What can hang from each mark:
k44: k78 k159 k516
k925: k159 k447
k159: k44 k656 k925
k516: k656 k925
k78: k44
k656: k159 k516
k514: k447
k447: k514 k925
k149: k925

(in the rows, 128 means zero)
Known rows, with every way that one mark hangs from another:
[k447 k514 [k925 [k159 k44 [k656 k516]]]]: [150 167 169 160 104  47 169 168 107  72 152 109 154 135  84  41 174 168
 149 191 111]
[k514 [k447 [k925 k159]]]: [129 164 106 132 146 102 125 119  96 146 125 135 174 113 122  49 152 147
 150 150 138]
[k447 k514 [k925 [k159 [k44 k78 k516]]]]: [135 165 155 111 103  44 176 145  95 114 150  96 164 118  83  42 138 149
 188 186 167]
[k149 [k925 [k159 [k44 k78] k656]]]: [148 139 110 107  80  87 143 116 137 111 149 126 154 134  42  94 172 162
 160 115 148]
[k514 [k447 k925]]: [135 161 108 129 143 125 125 116 103 135 140 154 186  95 141  95 140 133
 145 137 141]
[k78 [k44 [k159 k925]]]: [124 149 148 118 136 102 117  86 119 138 114 142 147 106 120 134 137 168
 185 124 107]
[k516 k656 [k925 k159 k447]]: [126 161 101 154 121 106 123 113 112 130 146 141 154 142  80  82 173 131
 116 149 142]
[k514 k447]: [121 143 104 127 138 139 117 106 118 125 129 152 157 117 138 108 139 135
 128 122 129]
[k656 [k516 [k925 [k447 k514]]]]: [104 165 138 168 134 106 160 116 126  89 156 134 167 108 145  90 149 125
 124 171 156]
[k44 k78 [k516 k656]]: [153 129 121  86  70 127 145 152 117 108 138 126 137 132  86 118 152 126
 145 141 181]
[k925 [k159 k44 [k656 k516]] k447]: [133 156 141 157  87  82 154 166 130  74 125 113 151 150  85  33 182 170
 123 137  91]
[k925 [k159 k44] k447]: [110 159 129 151 126  81 131 127 122 122 124 113 152 145  99  54 145 148
 130 123  97]
[k149 [k925 k159]]: [118 145 113 121 125  96 121 103 139 141 113 119 128 131 109  87 133 145
 156 130 142]
[k159 k656 [k925 k447]]: [135 122  94 157 111  99 141 133 136 107 150 145 177 103 109 119 173 149
 131 132 134]
[k925 [k159 [k44 k78] [k656 k516]] [k447 k514]]: [128 144 137 159  79  62 184 165 115  65 154 101 171 141  65  43 198 156
 119 164 149]
[k516 k656 [k925 k159]]: [139 154 116 132 126 115 115 109 115 132 147 143 124 149  74 102 160 138
 132 152 143]
[k78 [k44 k159]]: [125 143 160 122 120 119 129 108 107 141 102 128 133 131 117 126 134 151
 158 124  94]
[k516 [k656 k159] k925]: [140 165 122 132 134 136 106  95 128 129 155 150 127 128  76 130 153 146
 112 143 134]
[k514 [k447 [k925 [k159 k656]]]]: [151 147  96 144 117  97 141 141  95 128 136 142 178 119  94  56 182 158
 142 157 129]
[k447 k514]: [117 127 137 149 135  99 146 128 118 116 144 120 131 127 130 129 131 121
 124 164 140]
[k78 [k44 k516]]: [123 138 184 103  99 124 145 133 113 122 105 131 137 134 133  82 113 139
 152 124 112]
[k44 k159 [k516 k656]]: [150 152 120 105  83 100 133 143 119 114 108 117 109 136 102 124 146 155
 178 168 118]
[k516 [k656 [k159 k44]] [k925 k447]]: [128 191 125 150 130 112 109  90 129 112 166 154 164 129  66 102 158 153
 110 125 104]
[k925 [k159 [k44 k78 k516] k656] [k447 k514]]: [128 135 128 140  65  46 194 165 107  85 152  96 167 139  58  40 180 154
 148 174 147]

Rows:
[159 145 129  94  73 115 166 123 128  92 173 146 155 118  64 115 154 153
 178 135 151] | [k159 [k44 k78 [k516 k925]] k656]
[126 158 101 150 133 103 105 111 137 120 143 142 164 108  92 107 167 157
 110 135 137] | [k516 [k656 [k159 [k925 k447]]]]
[134 150 125 136  76  78 193 128 115  78 188 134 190 110  72  94 169 139
 158 167 162] | [k159 [k44 k78 [k516 [k925 [k447 k514]]]] k656]
[123 165 115 134  98  98 164 115 114 108 171 126 171 110  71  89 169 134
 124 183 195] | [k44 k78 [k516 [k656 k159] [k925 [k447 k514]]]]
[139 171 138 155  97 113 151 129 137  67 163 152 173 122  99  87 171 155
 132 129 106] | [k159 k44 [k656 [k516 [k925 k447]]]]
[127 167 112 134  97  94 140 130 114 120 132 131 148 140  89  52 160 140
 147 166 144] | [k44 [k516 k656 [k925 k159 k447]]]
[148 145 121  87  58  75 159 132 139 100 135 115 147 132  51  65 159 170
 190 131 151] | [k149 [k925 [k159 [k44 k78 k516] k656]]]
[142 164 150 109  89  77 125 147 120 101 121 118 113 165  73  57 143 161
 158 150 102] | [k925 [k159 [k44 [k516 k656]]]]
[115 167 129 148 127 134 143 115 136 100 140 142 164 109 143  89 145 131
 129 136 145] | [k656 [k516 [k925 k447]]]
[131 163  97 126  83  81 172 115 102 109 160 124 169 108  82 121 174 134
 175 197 190] | [k44 k78 k159 [k516 k656 [k925 [k447 k514]]]]
[131 149 141  87  92  86 150 138 121 116 125 103 131 141  80  55 134 156
 177 135 145] | [k925 [k159 [k44 k78 k516]]]
[116 165 121 155 105  65 158 129 104 108 147 123 151 139  91  53 163 134
 140 201 157] | [k44 [k516 k656 [k925 k159 [k447 k514]]]]
[127 171 107 153 130 128 116 100 127 128 155 148 158 121  82 109 165 140
  98 140 135] | [k516 [k656 k159] [k925 k447]]
[115 132 100 175  99  55 164 132 126 110 140 112 166 130  89  73 179 142
 126 169 143] | [k149 [k925 [k159 k656] [k447 k514]]]
[110 180 132 152 139 133 135 106 144 109 135 131 156 105 127  71 148 154
 115 139 134] | [k656 k159 [k516 [k925 k447]]]
[138 149 101 140  94  95 159 117 116 113 171 137 181 130  43  78 189 151
 141 126 147] | [k516 [k925 [k159 [k44 k78] k656] k447]]
[128 177 117 133 107 117 132 115 128 117 141 137 152 119  92  80 151 149
 127 157 137] | [k44 [k516 [k656 k159] [k925 k447]]]
[115 163 110 124 136  96 124  92 143 120 158 132 187  90  82  98 153 167
 141 105 149] | [k656 [k159 [k44 k78] [k925 k447]]]
[134 156  98 112  82 105 154 128 109 124 145 129 164 132  68  61 174 133
 151 157 191] | [k44 k78 [k516 k656 [k925 k159 k447]]]
[131 179 146 121  86 109 141 105 100 122 121 148 165 126  99  95 156 150
 173 149 114] | [k78 [k44 k159 [k516 k656 [k925 k447]]]]
[127 131 104 145  77  71 200 141 106 106 162 113 172 122  69  57 185 140
 151 194 189] | [k44 k78 [k516 [k925 [k159 k656] [k447 k514]]]]
[125 148 140 155 143  62 154 141  94 136 140 104 149 124 113  70 143 132
 144 191 148] | [k447 k514 [k925 k159]]
[133 173 126 122  97  75 122 127 135  85 146 147 171 116 101  87 148 158
 164 135 120] | [k159 [k44 [k516 k656]] [k925 k447]]
[121 136 135 171 109  61 160 113 104 108 140 136 184 105  99 119 182 165
 156 164 112] | [k78 [k44 [k159 k656 [k925 [k447 k514]]]]]
[145 139 121 123  91  99 159 137 123 115 133 127 121 138  84  69 156 160
 169 170 130] | [k44 [k516 [k925 [k159 k656]]]]
[142 166  87 106  76 110 154 114 112 121 144 133 166 109  80 120 171 141
 181 161 178] | [k44 k78 k159 [k516 k656 [k925 k447]]]
[131 131 108 153 101  63 166 124 124  82 191 138 202 100  71 121 184 149
 139 146 162] | [k159 [k44 k78] k656 [k925 [k447 k514]]]
[156 148 146 120  75  40 192 168  94  97 161 102 168 125  54  48 169 158
 180 193 157] | [k447 k514 [k925 [k159 [k44 k78 k516] k656]]]
[133 172 107 128 105  99 130 104 110 118 171 143 176 140  42  83 180 137
 131 125 159] | [k516 k656 [k925 [k159 [k44 k78]] k447]]
[139 136 111  84  86 109 158 133 122 130 111 102 128 112 109 122 137 151
 198 153 160] | [k44 k78 k159 k516]
[117 146 121 173  89  61 171 148 134  79 130 107 162 128 103  46 184 153
 127 174 147] | [k149 [k925 [k159 [k656 k516]] [k447 k514]]]
